Each row comes from the steps of one walk. Every step used is in the known rows, and no mark comes twice. Write the walk behind each row, first mark first.
(in the rows, 128 means zero)
Known rows:
timaf, durov: [ 79 173 166 111 152 181 109  75 109 155 138 139 129 129 116 157 154 137
 107 118 134  86 109  70 105  85  98 112 105 116  98 125 149 109]
zikego, navita: [ 71 169 169 129 146 128 163 104 139 172  89 108 129 122 134 127 163 134
 154 122 143  72 138 109 141 137  93 138  92  97 106 134 123 158]
luvifoz, navita, bubodu, timaf: [ 90 162 169 118 152 169 128  84 126 194 106  99 130 119 146 149 172 120
 153 122 144  83 163 112 148 195  74 118 128 127 128 132 109 139]
nizor, navita, zikego: [ 94 175 142 138 128  94 160  98 101 170  73 103 121 122 127 161 158 150
 151  97 133  69 174  78 153 155  76 103 106 145 105 126 146 161]
timaf, zadep: [ 65 166 183 119 138 140 148  97 136 125 130 138 130 151 176 132 145 146
 142 127 166  99 103  93 106 153  81 110 161 102 112 128 108 156]
timaf, bubodu: [101 186 168 125 128 137 181  81 124 169 126 149 128 123 151 140 154 109
 121 122 119 111 146  92 112 113  97 120 119 129 102 138  86 148]
nizor, navita, zadep, timaf: [ 76 180 148 148 140  87 133 111 150 140  61  89 135 120 116 132 140 145
 135  88 118  90 185  63 141 137 107  93 164 143 101 119 148 110]
timaf, durov, navita, zikego: [ 81 176 148  98 134 230 132  58 105 157 112 160 123 137 114 180 142 137
 136 134 122  82  95  98 118  88  96 115 149 141 102 122 144 132]
zikego, navita, bubodu: [ 90 161 148 141 151 152 157 119 123 175  88  95 125 125 131 130 171 105
 150 133 143  79 132 120 161 133  83 132  61 103 118 133 115 173]
zadep, timaf: [ 64 177 172 133 147 108 117  83 135 151 113 142 138 127 146 139 131 144
 129 114 128 101 136  85 141 181 106 119 111 128 115 133 158  95]
durov, navita, nizor: [ 86 180 114 118  94 175 157  82 147 144 101 128 122 142 157 139 122 128
 170 120 134  84 106 106 112 110 110 103 172 132 105 144 143 136]
nizor, navita, luvifoz: [ 96 182 144 143 133  78 147 121 113 164  70  87 117 130 143 142 138 148
 149  97 145  81 160  60 141 171  94 106 188 170 102 122 150 144]
durov, navita: [ 76 172 145 124 102 210 158  74 140 164  91 134 119 132 156 149 127 129
 158 144 127  85 119 111 124 114 106 121 168 124 106 142 109 135]
garep, navita, zadep: [ 61 183 165 165 130 108 120 135 148 120  95  97 138 150 146 108 179 113
 163 123 142  68 153  65 125 118  80  95 143 122 111 125 124 131]
luvifoz, navita: [ 84 169 180 109 130 137 137  89 138 183 108 122 137 118 143 148 166 143
 174 108 149  74 141  90 133 202  86 130 144  99 113 132 116 131]
nizor, navita, bubodu: [109 165 126 153 131 126 138 108 108 175  70  79 118 117 126 147 159 115
 128 110 135  85 177  82 155 136  90  90  90 135 110 128 136 152]
navita, garep: [ 70 170 135 105 133  52 145  96 133 150 143 115 121 143 179 150 153 143
 160  81 170  87 110  94 114 152 107 116 150 114 106 135 125 161]
bubodu, timaf, zadep, navita: [ 48 167 192 116 168 138 163  52 150 171 118 110 124 145 188 140 136 153
 127 126 139  99 168 119 100 152  68 105 172 153 130 126 106 137]
luvifoz, navita, nizor: [ 95 176 149 102 124 106 136  95 147 161 119 116 139 127 143 140 162 141
 182  84 157  69 130  86 121 201  89 111 149 107 110 135 150 136]
zikego, navita, garep: [ 64 167 144 109 146  75 161 101 145 165  96 104 125 131 148 140 169 140
 169  95 162  71 125 117 134 156 104 135 130 105 106 129 122 179]
nizor, navita, bubodu, timaf, durov: [ 96 166 133 141 154 149 124  83 104 182  75  74 117 116 117 154 157 125
 105 114 124  86 195  87 144 120  88  84 105 163 110 123 142 135]
durov, timaf, zadep, navita: [ 76 163 173 166 150 101 137  51 145 178 169 129 129 145 168 138 140 161
 161  98 141  90 137 106 104 129  94  94 154 139 125 119  89 146]
nizor, navita: [ 89 172 147 143 125 101 145  94 124 172  72  91 121 115 130 146 152 146
 132 100 136  75 182  69 136 135  97  99 121 130  99 130 143 134]
bepi, nizor, navita, bubodu: [125 178 124 144 126 151 125 117 128 135  78  60 114 134 120 144 175 131
 111 101 149  96 205  74 148 201  83 102  87 117  94 133 156 118]
timaf, durov, navita: [ 78 173 150 101 132 234 117  55 120 158 109 151 124 131 113 168 139 134
 123 134 122  85  99  92 104  79 111 112 155 131  97 125 137 111]
navita, bubodu: [108 162 140 150 141 164 138 123 104 163 126 101 121 133 153 135 156  96
 133 136 142  98 124  99 152 123  77 109  54 110 125 140 112 153]
zadep, navita: [ 95 170 161 130 135 107 184  75 158 196  94 122 126 133 159 145 144 124
 155 103 131  92 138 106 120 131  79 116 111 108 136 125 107 138]
nizor, navita, zadep: [ 83 177 147 149 131  99 147 121 145 143  70  78 129 122 120 129 149 141
 140  92 125  84 183  61 132 115  97  92 153 126  99 122 133 128]
bubodu, timaf, durov, navita: [ 48 174 174 107 162 217 124  34 122 177 120 117 121 129 142 157 133 149
 108 140 115  88 161 107 100  88  94 106 164 166 106 133 135 102]
bubodu, navita, zadep, timaf: [ 61 176 156 111 144 149 106 124 158 141 143 137 139 136 136 108 147 128
 170 114 111  84 149  91 114 145  85 106 180  97 116 138 137 106]
bepi, nizor: [104 182 156 132 126 156 132 112 138 125 120  90 120 143 142 134 165 146
 120 108 154  97 174  72 127 197  82 122  94  91  92 143 150 105]
bepi, nizor, navita, zadep, timaf: [101 188 141 140 133 126 120 119 157 110  70  72 125 137 112 135 163 151
 117  85 137  99 212  60 139 201  95 103 139 123  89 127 167  90]
bubodu, timaf, durov: [ 51 173 184 111 176 177 119  49 115 175 140 109 124 127 144 148 142 152
  97 129 122  88 168  92 101  94  87 106 127 155 106 133 141 101]
timaf, bubodu, navita: [100 183 158 103 126 164 163  88 130 175 142 162 128 122 145 133 163 106
 138 126 107  97 159 103 101 127  90 115 147 116 105 143  91 149]
zadep, timaf, bubodu: [ 80 187 173 122 145 118 137  69 136 157 112 163 139 122 144 144 138 127
 115 114 112 118 143  90 132 168 113 120 130 149 111 130 130 106]

Which walk is each row?
[ 73 189 161 156 131  95 122 134 116 142  98 106 125 157 167 123 168 122
 171 127 163  65 131  63 135 177  80 108 179 163 114 125 144 148] : garep, navita, luvifoz
[112 184 140 137 122 137 132 108 139 133  79  69 117 133 124 144 170 152
 116  94 148  90 211  64 134 201  88 108 110 116  85 135 164 107] : bepi, nizor, navita
[ 54 177 158 102 158 199 126  40 125 166 127 114 122 133 142 152 131 148
 113 129 117  87 158 103  95  89  98  99 165 170 105 134 149 103] : bubodu, timaf, durov, navita, nizor
[ 81 178 151 109 138 143 122 133 123 167 150 134 121 145 161 119 143 132
 184 123 138  74 124  90 115 179  76 121 207 125 114 142 139 139] : bubodu, navita, luvifoz
[ 68 163 178 171 148 111 119  67 129 159 184 127 129 145 166 132 143 168
 154 106 146  87 134  92 105 127  99  97 149 136 111 127  97 144] : durov, timaf, zadep
[ 94 183 140  88 128 126 161  83 134 172 150 159 125 129 157 141 166 109
 151 106 121  98 144 108  96 140  99 113 175 124 105 140  93 163] : timaf, bubodu, navita, garep
[ 64 179 160 107 147 184  93  49 132 149 103 165 136 128 118 163 128 142
 116 124 116 100 112  93 127 142 124 113 159 152 107 122 169  81] : zadep, timaf, durov, navita
[ 78 173 180 115 137 133 138 113 161 153 103 110 144 125 132 132 164 139
 179 100 140  82 143  84 130 174  86 122 178  97 113 126 108 124] : luvifoz, navita, zadep
[ 40 169 195 118 165 148 148  64 133 154 135 107 124 144 187 132 138 159
 120 134 143  97 166 107 101 146  74 107 164 149 117 134 113 133] : bubodu, timaf, zadep
[ 83 166 131 133 123 234 151  71 126 175  89 112 113 134 160 150 129 107
 144 159 119  95 138 132 139 110  95 108 149 152 123 141  99 143] : durov, navita, bubodu, timaf
[102 190 155 105 133 150 166 105 123 171 140 162 124 133 156 131 154 108
 152 123 117 103 141  97 105 148  90 119 201 148 108 138  99 155] : timaf, bubodu, navita, luvifoz
[ 76 178 167 127 154 105 167 128 129 165  89 104 123 136 147 126 152 137
 170 118 153  76 117  98 147 167  91 146 159 137 110 127 129 167] : zikego, navita, luvifoz
[103 180 160 132 144  85 184 100 149 189  91 120 120 148 173 143 130 126
 170 100 144  97 114  95 125 164  77 124 180 148 140 117 114 148] : zadep, navita, luvifoz
[ 60 182 171 141 150 106 131 126 162 114 116 119 144 139 135 114 131 133
 142 101 118 108 137  72 132 127 100 111 159 118 114 126 132  97] : navita, zadep, timaf
[ 94 177 159 157 141 125 138  62 114 195 192 150 127 126 144 138 157 142
 162 104 104  85 166 104 111 112  96 102 136 151 110 135  87 152] : durov, timaf, bubodu, navita, zikego
[116 162 141 139 141 132 176  89 142 201  91 110 122 136 154 148 151  94
 148 113 132 100 130 119 139 126  70 109  82 109 148 124 100 155] : zadep, navita, bubodu
[ 72 181 160 154 126 109 135 114 105 147 102 121 129 150 153 141 188 124
 172 127 152  55 143  82 146 164  59 105  99 136 117 127 143 166] : garep, navita, zikego
[ 82 181 143 124 110 183 159 102 133 156  89 132 113 148 170 147 111 132
 175 141 138  90  99 102 130 149 106 129 235 167 111 135 116 144] : durov, navita, luvifoz
[ 93 169 135 110 136 251 113  64 111 160 109 143 121 133 112 168 143 113
 118 144 123  91  95  99 119  74 108 106 135 135 106 125 134 123] : timaf, durov, navita, bubodu
[ 71 185 147 124 114 196 156  84 167 133  78 146 132 136 140 136 119 118
 156 132 103 108 125 109 126 110 119 115 215 149 109 130 100 117] : durov, navita, zadep, timaf, bubodu
[ 76 162 156 137 167 156 157 101 123 183  89  84 123 123 135 130 168 113
 138 137 135  82 159 128 155 132  78 128  74 124 121 134 115 167] : zikego, navita, bubodu, timaf
[ 73 162 161 157 151  79 135  52 148 175 172 126 127 150 175 144 144 163
 167  85 150  90 131 108  99 136 101  95 178 146 124 116  90 159] : durov, timaf, zadep, navita, garep
[114 184 138 133 125 134 142 110 123 134  79  80 116 139 123 154 174 155
 127  93 147  87 204  71 146 218  75 111  97 122  90 132 166 127] : bepi, nizor, navita, zikego
[105 178 131 125 128  77 182  81 164 175 106 114 129 142 161 138 138 120
 166  79 140  89 123 103 107 128  82  99 120 112 134 128 141 142] : zadep, navita, nizor
[110 177 137 136 140 159 124 104 132 129  81  59 113 142 131 144 173 141
 103 108 151  99 212  83 138 209  78  98 117 135  99 129 151 122] : bepi, nizor, navita, bubodu, timaf, zadep
[ 83 172 122 122 126  49 141  90 129 165  84  88 118 124 145 159 157 150
 147  73 154  75 166  78 128 155 109  96 157 140  98 124 143 158] : nizor, navita, garep
[ 63 192 165 158 136 102 118 120 153 118  92 120 144 145 137 113 176 108
 152 119 128  83 158  72 129 133  94  94 161 143 112 119 128 121] : garep, navita, zadep, timaf, bubodu
[ 79 170 149 103 133 159 137 112 111 174 155 150 125 137 147 137 163 136
 185 124 126  62 135 107 126 166  56 116 128  99 118 146 140 159] : bubodu, navita, zikego
[ 80 176 138 124 138  93 163 112 146 151 104 100 133 131 134 119 160 133
 166  98 151  69 125 103 129 134  95 122  96 101 103 136 156 161] : zikego, navita, nizor
[102 163 150 137 156 138 174  72 142 207  95  99 120 134 163 146 148 102
 140 118 124 101 157 127 134 128  67 104  93 136 151 124 102 147] : zadep, navita, bubodu, timaf
[ 74 173 132  86 132 198 116  52 126 153 118 148 121 137 125 177 142 136
 131 117 137  85  91 100  99  90 121 109 179 140  97 122 139 125] : timaf, durov, navita, garep
[ 73 161 161 130 169 157 157  97 128 171  90  91 125 130 145 131 168 117
 138 140 143  86 149 132 149 143  77 125  96 128 123 130 108 174] : zikego, navita, bubodu, timaf, zadep
[101 185 154 100 129 159 177  90 115 175 144 171 127 128 145 145 167 110
 152 124 106  95 150 108 113 139  76 118 141 128 110 140  95 168] : timaf, bubodu, navita, zikego
[ 53 178 172 105 166 205 125  49 118 174 118 115 118 136 149 155 127 151
 117 139 119  90 151 103 105 105  95 111 195 187 109 129 137 105] : bubodu, timaf, durov, navita, luvifoz
[115 178 133 143 138 157 125 107 129 141  76  53 113 134 126 143 171 137
 104 105 145  95 225  80 145 200  82 100  97 132  96 134 155 113] : bepi, nizor, navita, bubodu, timaf
[ 50 167 190 113 169 134 171  54 140 171 119 116 123 149 183 148 139 154
 138 125 138  97 162 123 107 157  57 106 167 159 134 124 108 149] : bubodu, timaf, zadep, navita, zikego
[106 183 122 121 124  99 128 104 142 128  84  68 114 140 134 154 173 153
 126  75 161  90 200  70 129 217  98 106 136 119  85 130 162 124] : bepi, nizor, navita, garep
[ 84 189 150 105 139 118 126  76 142 155 131 170 140 126 139 135 143 122
 134 106 110 107 144  98 119 175 107 109 155 145 111 136 152 107] : zadep, timaf, bubodu, navita, nizor
[ 87 162 152 146 161 172 139  99 104 177 128  86 117 133 161 134 151 105
 117 141 132 100 160 110 145 123  72 104  68 140 129 142 112 143] : navita, bubodu, timaf
[ 86 158 165 172 154 116 136  60 138 179 164 122 127 146 166 138 146 147
 158 104 140  95 135 112 113 125  91  92 142 143 131 117  84 155] : durov, timaf, zadep, navita, bubodu
[ 71 189 173 138 150 111 147 117 163 116 113 132 144 135 135 117 135 122
 136 103 108 120 142  76 126 117 105 111 169 133 111 125 114 105] : navita, zadep, timaf, bubodu
[ 88 169 137 108 138  58 182  70 163 188 104 119 122 142 176 158 148 128
 168  75 152  90 122 115 112 150  90 113 149 116 134 120 108 159] : zadep, navita, garep
[ 82 190 164 109 148 125 128  85 135 159 122 170 135 128 144 137 136 124
 136 116 110 112 139  94 127 195 107 118 185 164 114 131 137 110] : zadep, timaf, bubodu, navita, luvifoz
[ 76 186 154  98 144 108 123  70 141 162 133 172 136 126 147 145 146 126
 133 103 115 109 144 104 121 185 113 115 170 145 112 132 136 116] : zadep, timaf, bubodu, navita, garep
[ 82 181 149 100 138 219 116  72 113 154 108 149 120 140 125 166 128 135
 134 134 131  89  85  86 109  98 113 117 200 160  99 120 143 118] : timaf, durov, navita, luvifoz
[ 81 171 176 114 146 108 171  95 154 145 107 138 125 165 190 141 135 139
 161 113 167 108  91 102 106 184  74 115 219 139 134 112 103 168] : timaf, zadep, navita, luvifoz
[ 91 159 163 121 146 141 167  88 151 153 108 133 126 155 175 144 150 117
 148 124 160 109 103 118 116 155  70 103 152 114 140 116  93 172] : timaf, zadep, navita, bubodu
[ 72 177 182 114 144 123 120 106 166 148  94 121 149 123 128 136 158 141
 175  96 134  88 145  84 139 196  95 122 187 112 116 121 123 108] : luvifoz, navita, zadep, timaf
